(in the rows, 128 means zero)
Known rows, with every step that occurs
gunu-vufeb-fimi: [158 120 135 135 149 131 162 131 125 122 123 160 161 123 103 118 144 134
 118 123 114  94 141  94 127 126 145 122 168]
neto-fimi-zamal-radev-vufeb-gunu: [123 117  91 118  94  90 133  99 139 161 142 145 128 143  81 128 120 160
 130 193 106 117 111  72 162 179 132 120 141]
neto-radev-vufeb: [109 131  84 116  64 122 119 105 146 161 128 190 164 163 125 121 117 143
 116 150 162 106 104 100 125 139 141 168  91]
radev-vufeb-minon-neto: [108 140  97 153 142 146 192 122 182 149 147 174 135 135 129 166 151 153
 130 133 193  76 112 119 169 158 128 121 123]
zamal-radev-vufeb-gunu: [151  92  83 146 137 138 180 110 159 125 182 150 134 125 125 143 138 179
 108 147 162 126 117  91 171 155 117 120 114]
fimi-zamal: [106 162 177 102 116 109  99 121 131 141 121 106 138 154  98 132 126 120
 145 135  78 113 152 111 129 126 118 112 135]
minon-vufeb: [142 167 168 142 139 132 155 103 108 144 122 118 127 124 142 148 144 156
 154 129 123 132 132 113 111 121 123 125 109]
minon-zamal: [132 164 138 135 125 132 127  96 134 141  96 146 131 152 126 133 142 152
 135 118  95 132 140 120  96 140 156 129 136]
gunu-vufeb-minon-zamal-fimi-neto-radev: [187 142  45  95 114 149 182 130 134 125 104 156 224 209 101  91 155 174
 125 137 112  60 170  69 122 103 178 124 163]
zamal-radev-vufeb-fimi-neto-minon: [108  80  83 137  85 125 174 110 168 143 135 145 195 158 129 131 131 176
  98 136 160 109  87  47 176 139 112 157  85]
zamal-minon: [115 129  99 119 115 127 154 130 180 127 177 130 121 147 121 135 123 148
 113 120 127 146 111 145 160 126 118  91 104]
radev-zamal-minon-neto-fimi: [ 64 142  63 136 100  95 182  86 196 163 156 192 109 143 119 149 122 189
 111 143 141 118 102 165 160 187 142  79 114]
radev-vufeb-fimi-neto-minon: [ 67  94 120 130  87 125 148 118 157 148 103 185 191 158 121 149 138 144
 110 157 177  78  97  53 167 135 120 180  95]
minon-vufeb-fimi-zamal: [124 191 217 139 136 127 128  95 129 162 118 109 139 123 118 133 146 167
 153 130  82  97 154  61 131 135 116 107 123]
gunu-vufeb-minon-neto: [178 150  99 136 171 146 214 135 142 113 134 150 158 138  90 137 157 136
 147 120 139  70 148 134 126 130 156  94 180]
minon-zamal-radev-vufeb: [133 136 104 148 107 126 161  80 159 161 126 150 141 165 141 150 146 184
 112 108 113 150 106  98 128 157 141 131 102]
gunu-vufeb-fimi-zamal-minon-neto-radev: [137 182 121 114  91 123 171  78 177 139 159 155 179 164  60 101 130 170
 139 117  69  78 140 102 136 141 150  85 159]
zamal-fimi-neto: [113  96  79 115 102 134 139 116 129 123 137  94 168 159 154 108 139 165
 116 126 130 125 133 105 184 106 118 131 129]
zamal-radev-vufeb-fimi: [128  94  99 158 114 129 163 113 176 155 162 144 141 124 148 129 133 181
  84 116 151 129  90  71 181 157 110 129 100]
gunu-vufeb-radev-zamal-fimi-neto: [111 112  77 118 141 141 181 136 132 129 130 159 212 194 108 110 145 191
  82 112 103  97 180  84 162 122 148 121 164]
gunu-vufeb: [161 124 127 120 139 120 162 131 102 117 119 147 156 143  99 135 142 115
 135 126 112 117 140 130 107 113 148 125 157]
minon-neto-fimi-vufeb-radev: [125 167 103 162  86 124 163  76 147 152 109 125 132 153  71  96 125 155
 147 138  86 114 100  98 148 182 143 141 155]
fimi-neto-minon-zamal: [102 139 120 107  84 126 139 100 121 123  66 143 201 195 101 134 138 142
 147 146 111 103 134  88  99 114 153 165 112]
zamal-radev-vufeb-minon: [152 100  68 138 139 140 184 150 178 147 166 137 146 148 141 145 137 164
  96 128 174 112 107  83 179 142 113 113 102]
radev-zamal: [ 86 127 124 127 136 113 134 132 144 147 120 178 134 139 142 148 129 150
 104 135 147 102 148 133 130 150 129 114 110]
neto-fimi-vufeb: [136 129 115 131  72  91 123 119 116 153  82 130 125 158  86 107 122  99
 146 176 108 114  90  90 139 150 127 156 118]
gunu-vufeb-radev-zamal: [126 137 112 128 163 135 171 147 132 134 126 185 180 166  92 123 134 163
  91 114 102  99 177 101 119 139 157 117 166]
zamal-fimi-vufeb-minon-neto-radev: [186 159  54 137  92 150 170 106 174 120 165 114 170 167 128  72 135 158
 143 133 142  80 134  83 173 124 132 117 129]

Rows
[122 168  71 143  65 123 160  58 169 142 146 162 165 170 133  96 129 183
 135 125 131  87 132 119 148 155 140 123 107]	minon-neto-radev-zamal-fimi-vufeb
[108 122 108 111  73 142 120 113 144 147  96 135 195 154 106  75 128 173
 107 141 125  60 132  54 154 133 129 155 114]	vufeb-fimi-neto-radev
[131 135  63 111  95 142 140 145 166 157 136 193 172 167 121 118 123 144
 109 163 187  68 117  80 139 139 142 152  99]	neto-radev-vufeb-minon
[187 144  76 135  94 114 162 127 152 158  90 121 142 183  86  98 134 144
 135 165  99 100 103  52 142 161 143 123 127]	neto-fimi-vufeb-minon-zamal-radev
[101 117  87  97  89 122 180 122 170 147 120 191 214 192  83 110 140 185
  90 136 123  48 145  79 157 129 140 113 117]	gunu-vufeb-fimi-neto-radev-zamal-minon
[127 176 127 139 136 157 180 115 175 144 184 117 138 158 115 127 131 201
 115 105 101 153 132 103 153 130 125  92 111]	zamal-minon-vufeb-radev
[111 149 181 140 123 143 162 100 122 154  93 107 163 131 130 131 159 186
 137 130 123  82 135  60 152 126 110 134 107]	minon-vufeb-fimi-neto
[ 91 161 149 126  93 135 154  92 136 175  85 159 190 156 131 116 145 213
 120 142 132  48 149  46 138 141 123 137  85]	minon-vufeb-fimi-neto-radev-zamal
[106 127  96  92  55 131 121 111 120 141  88 120 198 184  98  95 125 154
 127 146 124  79 130  92 135 117 130 164 101]	fimi-neto-radev
[121 131  40 113  87 121 118 110 153 148 154 185 171 157 163  86 110 179
  94 139 147 106 147 109 132 138 151 124 112]	neto-radev-zamal-fimi
[ 90 143 111 136 151 146 138 144 160 147 138 170 153 154 119 115 120 185
  79 113 117 110 169  97 140 160 141 120 137]	vufeb-radev-zamal
[ 94 108 142 127 113 142 136 125 142 140  97 118 168 138 113 110 142 164
 109 128 127  75 132  69 173 131 112 137 126]	vufeb-fimi-neto
[124 160  96 138  80  92 152  59 143 160 132 100 121 136  92 116 120 170
 156 136  67 134  99 127 142 181 142  98 153]	minon-neto-fimi-zamal-radev
[128 139 124 113 123 121 149 141 174 156 154 114 154 171 109 147 136 151
 117 137 119  98 132  72 175 139 105  99 110]	fimi-zamal-radev-vufeb-minon
[117 101  25 102  77 146 153 132 161 144 142 145 206 190 146  98 136 179
 100 152 179  73 125  65 196 113 130 149 108]	zamal-fimi-neto-radev-vufeb-minon
[137 125  74 131 162 139 176 137 138 127 158 178 183 166 123 108 133 181
  82 105 106 119 179  99 143 133 162 110 177]	gunu-vufeb-radev-zamal-fimi
[127 190 178 109 138 129 155 101 160 132 178 113 126 152  84 151 141 173
 159 153  87 112 164 102 150 131 111  65 120]	fimi-zamal-minon-vufeb-gunu
[117 108  59 111 128 134 184 136 130 115 132 180 238 200 105 108 131 174
  93 128 112 100 175  73 137 113 164 140 160]	gunu-vufeb-radev-zamal-fimi-neto-minon
[112 160 119 117  77 143 171  93 177 159 145 126 174 167 115 107 136 212
 120 132 121  92 117  69 163 124 114 108  78]	zamal-minon-vufeb-fimi-neto-radev
[116 137  94 121 152 136 191 147 170 134 161 186 172 183  87 130 130 178
  81 106 100 113 166 112 142 140 149  92 150]	gunu-vufeb-radev-zamal-minon
[190 151  82 133 157 155 175 139 172 135 133 119 145 156 125 118 144 178
 116 115 120 106 148  85 127 141 150  92 137]	vufeb-minon-zamal-radev
[ 92 174 127 152 110 142 189 104 209 143 155 145 151 191  83 126 135 186
 106 104 100  97 140 102 183 162 111  99 102]	fimi-vufeb-radev-zamal-minon-neto
[142 134  83 140  91 119 160  90 154 137 128 178 174 175 134 147 124 155
 128 132 131 153  99  89  92 139 160 154  99]	neto-minon-zamal-radev-vufeb
[158 170 112 151 113 153 139  91 156 133 130 117 161 191 124  88 144 179
 117 101  64 142 152  63 145 134 148 135 145]	minon-zamal-fimi-vufeb-radev
[126 109  44  99  61 135 126 103 130 128 134 109 197 175 145  74 125 176
 115 137 129 111 131  91 167 106 132 148 118]	zamal-fimi-neto-radev
